What can hang from each mark
q346: q828 q952
q952: q346 q350 q370 q785 q990
q896: q370
q459: q952
q828: q346 q480
q370: q896

Each row was made from one small tree. Brackets hold a mark, then the marks that hang from it, in the order of their numbers. Every link used is in the known rows. Write each row's tree.
In the rows, zero is written as 128.
Known rows
(q346 q828): [198 154 182 157  83 171 137 168 136 152 124 149 135 149 207 173 112]
(q952 q350): [159 165 135 135  75 167 151 179 144 131 116 167 150 172 172 222 119]
(q952 q346 q350 q990): [125 123 120 116  97 138 131 132 105 126 133 153 182 160 111 192 168]
(q346 (q828 q480) (q952 (q370 q896) q785 q990)): [118 154 124 129 168 113 106  95 130 131 133 115 103 103 114  70 113]
(q346 q952): [188 162 154 166  88 176 125 172 152 134 120 165 104 152 210 197  91]
(q370 q896): [189 208 141 162  83 202 132 154 164 134 113 162 121 172 205 221 113]
(q828 (q346 q952) q480): [165 173 157 145 154 178 143 186 150 115 135 164  93 132 230 141  65]
(q828 (q346 (q952 q350 q370)) q480): [122 144 136 128 167 138 146 156 148 112 133 143  98 122 166 126  84]
(q346 (q828 q480) (q952 q350 (q370 q896) q785 q990)): [ 86 153 107 109 178  94 114  98 135 121 129 104 118 113  81  64 122]
(q459 (q952 q350 q785 q990)): [115 138  68 101  93 140 151 155 118 111 113 136 166 166 124 192 107]
(q896 q370): [174 136 163 143  69 181 141 155 117 140 125 188 126 142 179 231 130]
(q459 (q952 q346 q370 q785)): [147  68  84 139  83 142 132 132 128 119 112 114 126 128 127 163 139]
(q459 (q952 (q346 q828) q370 q990)): [163  70 121 136 114 133 117 102  96 134 132  96 160 125 133 125 149]
(q459 (q952 (q346 q828) q350 q370 q785 q990)): [ 98  54  85 105 123  92 126  97 100 121 125  79 165 124  63  96 159]
(q952 (q346 q828) q350 q370 q785 q990): [ 88  70 127 107 114  77 124  83  92 141 135 104 161 115  46 106 187]
(q828 (q346 (q952 q785))): [143 159 153 153 119 160 138 153 151 127 125 147  75 135 192 149  79]

Which tree is each row?
[124 100 134 107 137 115 128 139  92 131 144 136 166 113 111  91 156]
(q952 (q346 (q828 q480)) q785 q990)
[142 122 148 134 150 117 128 157 144 126 128 124 116 115 148  95 101]
(q346 (q828 q480) (q952 q350 q370))
[107 176 126 142 151 139 115  67 136 132 131 124  75 124 131 132 107]
(q828 (q346 (q952 (q370 q896) q785 q990)))
[ 99 113 109 115 153 109 126 115 146 117 124  95 133 113  81  67 167]
(q952 (q346 (q828 q480)) q350 (q370 q896) q785)
[129 122 152 134 131 104 114 103 115 143 133 118 133 128 115 124 123]
(q346 q828 (q952 q350 q370 q990))
[131 115 126 134 143 127 119 112 142 128 127 107 118 104 113  74 161]
(q952 (q346 (q828 q480)) (q370 q896) q785)
[110 157 135 133 129 142 145 156 157 117 123 137  89 145 159 142  86]
(q828 (q346 (q952 q350 q785)))
[113  72 129 106 139  92 123 106  83 138 144 124 156  93  81  85 169]
(q952 (q346 (q828 q480)) q370 q785 q990)
[ 89 110 120 102 160  77 125 121 108 127 136 118 131 103  81  74 116]
(q346 (q828 q480) (q952 q350 q370 q785 q990))
[ 78 113  99  96 167  90 120  84 114 120 134 100 157 113  48  67 179]
(q952 (q346 (q828 q480)) q350 (q370 q896) q785 q990)
[133 159 139 133 152 156 145 180 148 115 132 156  83 120 194 119  69]
(q828 (q346 (q952 q785)) q480)
[ 89 164  92 125 127 112 113  79 140 126 119 125 108 139  78 152 128]
(q346 (q952 q350 (q370 q896) q785 q990))
[137  97 126 136  88 132 134 128 128 130 124 137 148 142 111 184 168]
(q952 q346 q350 q370)
[143 110 146 139 138 113 124 148 136 135 127 125  92  95 146  80  99]
(q346 (q828 q480) (q952 q370 q785))
[ 97 108 131 122 127  80 118  96 113 141 130 111 121 116  80 102 128]
(q346 q828 (q952 q350 q370 q785 q990))
[ 85 112 113 116 131  95 112  61 117 135 129  91 148 126  47  99 189]
(q952 (q346 q828) q350 (q370 q896) q785 q990)
[108 126 118 111 169 113 118  92 116 123 138 107 169 124  83  89 174]
(q952 (q346 (q828 q480)) q350 (q370 q896) q990)
[153 149 152 134 148 139 136 191 153 118 127 135 127 136 180 101  88]
(q346 (q828 q480) (q952 q350))
